Known rows, with every way that one mark hangs from another
k984[k669[k746[k698]]]: [ -7.6 -32.0  -4.0 -14.3 -18.1  -6.5   0.6  -1.3 -14.0  16.2  -2.3   7.5
   8.4 -30.8 -22.5   8.0  -9.2   6.5  -2.1]
k984[k315 k669[k135 k746[k698]]]: [ -8.3   2.8  -7.1  -0.4 -10.4   4.0 -20.9   5.9   1.0  -9.9 -14.7  12.2
  -5.0  11.9 -17.0   1.0 -15.7   5.5  18.9]
k135[k669 k984]: [ -8.6  -8.9  16.1   0.3  20.3 -15.0  26.6  -4.9   0.6  25.1  -5.2   0.6
  -3.0 -30.1 -12.9   8.7  14.6  -1.9 -17.6]
k135[k669[k746[k698]] k984[k315]]: [ -6.9  -7.8  25.2   8.1   4.4  -6.1 -19.4  -5.4 -10.5 -22.4  -8.1  25.8
   0.5  -1.3 -29.8 -14.6 -15.4   0.5 -20.0]
k669[k135[k746] k984[k315[k980]]]: [ 11.9  35.0 -12.8   2.7   7.9   9.9 -17.9   1.8  19.5 -15.1  11.7 -11.5
  -2.8  37.5  18.4  -2.5  -3.4  -2.6  16.6]
k135[k669 k746 k984]: [ -4.6 -13.0  26.4  -5.7  17.2 -13.0  21.4   0.3   5.5  31.7   6.7  -3.0
   1.8 -19.2 -10.1  13.2  13.1  -7.0 -19.2]
k135[k669[k984[k315]] k746]: [  5.2  13.7   9.6   8.8   2.5   5.7   3.9  -3.0  25.9   9.9  15.7   6.3
  -6.1   7.5 -21.6  -1.1  -1.3  -1.8 -12.1]
k315[k919 k980[k706]]: [ 20.4  -7.6   9.7 -24.1   2.6 -10.0  44.6 -11.0 -32.8   5.3  22.4 -32.9
   7.5   7.9  84.2  -4.2   6.0  -4.1  10.6]
k984[k315[k919] k669[k746[k698]]]: [  6.6 -23.5   8.7  -3.9 -18.9   7.3 -14.1   1.1 -10.2 -19.2  -5.0   9.6
   4.5  17.5  14.3 -13.9 -15.9   2.3   0.5]
k135[k984[k315[k980]]]: [  6.9  12.9   3.9  19.6  22.6   4.4   4.5  -4.7  10.9 -27.2 -13.1 -13.7
   3.7  22.2  31.3 -21.1  16.7  -1.5  -2.5]
k669[k746[k698] k984]: [ -5.3 -12.8 -19.5 -12.5 -25.4  -5.3 -22.2  -4.8 -25.5  -3.2  13.5  14.8
   7.6 -35.7 -40.9   5.6 -17.6   5.5  -8.3]
k669[k135 k746 k984[k315]]: [  3.3  32.3 -36.4   5.0  -7.9  11.9 -19.0  11.8  12.6 -18.6   0.2   8.7
 -13.0   9.2   4.1   7.6  -2.5   1.4  10.6]
k135[k669 k746[k698] k984]: [-13.9 -22.4  39.5  -9.6   7.3 -19.0  -2.2 -11.2 -17.7  21.5   8.2   8.8
   9.5 -22.7 -47.7   4.6  -8.4  -4.0 -17.8]
k315[k919]: [  5.7 -11.7  -1.0 -17.7  -4.8   9.2  36.6   6.4 -24.6  17.3   7.7 -21.5
   5.8 -11.4  37.9   8.4  12.6  -5.5   5.0]
k135[k669[k984] k746]: [  0.9  -4.0   7.2 -10.7   0.5  -7.8  14.9  -4.0  10.5  37.8  23.9   1.8
  -0.9 -24.2 -25.5  16.9  -0.5  -1.8 -15.4]
k984[k669]: [ -5.1 -16.3 -10.3  -3.0   0.1  -1.8  35.4   1.1  13.0  37.6  -7.4 -14.1
   0.1 -28.1  -0.5  13.4  19.8   4.0   4.5]
k984[k669[k746]]: [  2.0 -23.4 -16.5 -10.3  -8.4  -0.4  24.9  10.6   9.6  26.5  -3.6  -4.4
   0.8 -26.1  15.7  16.7  12.2   3.7  -4.3]
k135[k669 k984[k315[k919]]]: [  5.4   0.5  28.3  10.2  19.8  -1.8  12.1  -3.4   5.0 -10.5  -7.3   3.0
  -6.5  17.2  26.0 -13.9   7.9  -6.0 -14.7]
k135[k669]: [ -4.2  -6.1  11.9 -11.9   8.9  -0.6  46.4  -0.9  -9.0  39.7   5.8  -8.2
  -1.0 -28.3  -4.1  13.8   8.0  -1.6  -4.9]
k669[k135 k746 k984]: [ -0.4  14.4 -39.0 -14.6 -10.0  -1.5  -7.8  11.9  -2.7   7.8   8.0   4.6
  -8.1 -22.5  -0.7  25.6  -1.5   1.6   7.6]
k315[k919[k698] k980]: [  5.0  -6.2   8.3 -13.2  -6.7   2.4  19.0  -5.0 -58.4   5.6  12.5 -19.1
  16.3   4.8  35.1  -5.6 -18.4  -1.9   7.4]
k669[k135]: [ -8.9  14.9 -18.6 -14.1   3.8   5.7  29.8  11.2 -12.8  27.8  -1.8 -18.7
  -3.9 -17.6   6.3  23.3  12.6  -2.7  23.8]
k135[k984]: [ -8.6  -4.8  -7.6   4.0   9.4  -5.6  20.1   0.2  -3.0  12.5  -8.3 -10.8
   2.6 -28.9  -3.0   7.5  24.8  -1.6  -6.3]

Rows
[  8.1  14.1 -29.9  11.5 -12.4  14.8  -9.2   6.3  13.1 -19.1   4.1   7.8
  -4.6  -0.9   2.9  -3.6   3.0   2.6  -6.7] => k669[k746 k984[k315]]
[ 10.0  -5.0  13.9  19.1  21.3  -3.9  -5.7  -3.3  40.4 -10.6 -10.4 -11.4
   4.1  32.7  27.5 -15.9  17.0  -1.0  -6.3] => k135[k746 k984[k315[k980] k669]]
[  7.9 -14.8   6.7   0.6  -5.8   4.0 -14.8  -5.9   0.3 -23.8  -6.8   4.3
   9.0  21.2  11.2 -20.3 -17.0   6.6   2.0] => k984[k315[k980] k669[k746[k698]]]
[ -5.4  -1.8  -4.0  29.2  14.2  -3.7   3.1  -3.1  38.7  -2.5 -25.7  -1.6
  -6.9   1.9  -4.9  -9.8  25.7   3.9  -4.7] => k135[k984[k315 k669]]
[ 12.4  15.1  13.6   4.8  -6.8   0.8  19.8 -16.9 -50.2 -20.6  14.3 -20.1
   7.4  35.7  55.5 -25.1 -18.4  -0.7  15.2] => k984[k315[k919[k698] k980[k706]]]
[ -0.8   5.0  28.5  14.3  19.6   0.4  10.4   1.3  20.6   4.4  -1.1   1.3
  -3.1  11.8  -5.5  -4.7  12.4  -7.1 -16.0] => k135[k669 k746 k984[k315]]
[ 12.5  21.5 -16.1  14.0   5.7   9.8  -3.2  -9.2  15.8 -22.3   3.6  -8.2
   0.9  17.2  15.6 -17.5   4.0   3.3   1.4] => k669[k984[k315[k980]]]
[  3.9  -6.5 -10.1 -12.6  -4.4  -8.1   9.5   0.7   2.1  20.4  15.8  15.5
  -5.2 -34.8 -12.8  15.7  -6.3   2.6 -21.2] => k135[k669[k746 k984]]
[  8.7  -3.9  -7.4  -2.3 -25.9   8.7 -37.0  -3.9 -21.4 -38.9  10.8  17.5
   4.1  11.7  -4.0 -16.7 -24.0   1.6  -5.8] => k669[k746[k698] k984[k315[k919]]]
[-11.7  13.8  -4.4   6.6  -0.5  -0.1 -36.2   5.6 -14.9 -34.1 -15.8  15.3
  -2.7  10.7 -18.5  -4.5 -10.4  -0.7   8.4] => k669[k135[k984[k315]] k746[k698]]
[-15.5 -32.1  16.7  -0.7  -0.8 -20.2 -14.3  -9.3   4.2  18.8  -4.7   2.7
  10.6 -22.4 -45.8   4.0   3.6   1.9  -8.7] => k135[k746[k698] k984[k669]]
[ -9.2  25.5  -7.7   2.8 -12.5   6.0 -37.8  -3.9  -2.5 -12.2   9.2   7.3
  -1.2  13.8 -49.4   0.6 -17.7   0.3  17.8] => k669[k135[k746[k698]] k984[k315]]
[ -5.7  19.3 -14.6  10.3   8.2   8.2  12.5   7.0  28.8  12.7 -19.3  -9.4
 -13.2  13.2   4.7   6.6  13.1   3.2  25.4] => k984[k315 k669[k135]]
[-11.0   6.0   8.2   1.0  -4.7   4.3 -16.5   1.1   9.6   8.3  -6.5  -0.8
  -0.8  20.4 -31.7   2.3  -9.6   0.8  24.6] => k984[k315 k669[k135[k746[k698]]]]
[-15.2 -12.5   5.8 -19.1  -7.4  -8.9  -4.2   0.6  -6.0  34.9   2.4  -5.0
   4.1 -11.0 -36.4  20.3  -8.3   1.4  21.6] => k984[k669[k135[k746[k698]]]]
[ 22.3  13.2  -5.8   4.7   2.2   9.9  -6.4  -7.5   4.3 -30.5   9.4 -10.5
   2.4  33.0  48.6 -21.7  -1.6  -0.3   0.6] => k669[k984[k315[k919 k980]]]
[ 15.2   6.0  20.3  -0.3  -0.3   5.9  -0.2  -2.6  14.3   2.1  20.7   4.2
  -4.4  22.9  11.0  -5.2  -6.6  -5.9 -13.4] => k135[k669[k984[k315[k919]]] k746]
[ 16.0 -14.1  -3.6   0.0  -8.3  13.9  10.0  13.3  12.6  -8.6  -6.8  -2.3
  -3.2  21.4  52.7  -5.9   5.3  -0.6  -1.0] => k984[k315[k919] k669[k746]]
[-15.9  -3.7  -7.2 -12.9  -3.1 -12.8 -25.2   5.0 -30.8  -7.8  -6.8  11.1
   2.7 -21.2 -22.7  13.3  -9.3  -0.4   5.0] => k669[k135[k984] k746[k698]]
[ -9.1  30.0 -10.8  18.1  17.7   4.6  -1.6   7.2  11.7 -13.1 -20.7  -6.7
 -10.7  12.2   3.4   0.6  18.6  -2.9  14.7] => k669[k135[k984[k315]]]
[-19.0  -1.3   9.2 -11.1   1.9 -12.5 -19.4   0.5 -23.3   9.4   0.4  -1.9
   6.6 -12.2 -38.3  14.6  -3.9  -5.1  10.7] => k669[k135[k746[k698] k984]]
[ -4.4   4.4  21.7   4.5  -7.2  -0.1 -20.8 -14.9   2.4  -0.4  16.9  17.9
   1.6   3.1 -59.1  -9.3 -22.5   0.9 -10.7] => k135[k669[k984[k315]] k746[k698]]
[ 18.1   6.3 -19.7   1.8 -16.3  15.1 -12.7   8.3   1.1 -27.9   8.9   5.8
  -3.5  15.4  36.2  -7.9  -2.8  -1.3  -7.8] => k669[k746 k984[k315[k919]]]
[ -8.0 -18.0   3.3  17.3  -4.0  -7.6 -31.1  -3.8  11.2 -23.8 -20.8  19.5
   1.3   0.3 -26.2 -15.5  -3.4   6.2 -10.8] => k135[k984[k315 k669[k746[k698]]]]
[  1.0  17.7  -1.1  14.6   6.2   3.8   7.9  -8.3  21.8   5.0   3.6   9.6
 -10.6  -3.9 -24.1  -5.7   1.0   3.4 -10.2] => k135[k669[k984[k315]]]
[-12.1 -35.1   0.9  -1.9  -5.9 -20.9 -20.6  -4.9  -4.6   2.4 -12.5  16.6
   6.3 -31.4 -31.6   2.8  -2.1   6.4 -14.5] => k135[k984[k669[k746[k698]]]]
[ 21.3   6.7   8.2  -2.2   7.5  19.3  21.7   0.2 -10.1 -22.2   3.1 -23.9
   6.7  39.2  71.7 -20.4   4.5  -5.6   9.2] => k984[k315[k919 k980]]
[  1.5  11.3 -20.4   3.6  -0.3  10.0   3.3  16.9  25.3   1.3 -16.1   0.2
 -12.7  15.2  21.4  10.1   5.4   2.4  17.6] => k984[k315 k669[k135 k746]]
[ -6.6   5.0 -20.7  -8.4   6.6  -6.7  -0.9  16.7  -7.5   2.1  -8.7  -0.8
  -5.1 -17.7  15.0  21.8  11.5  -3.3   3.6] => k669[k135[k984] k746]
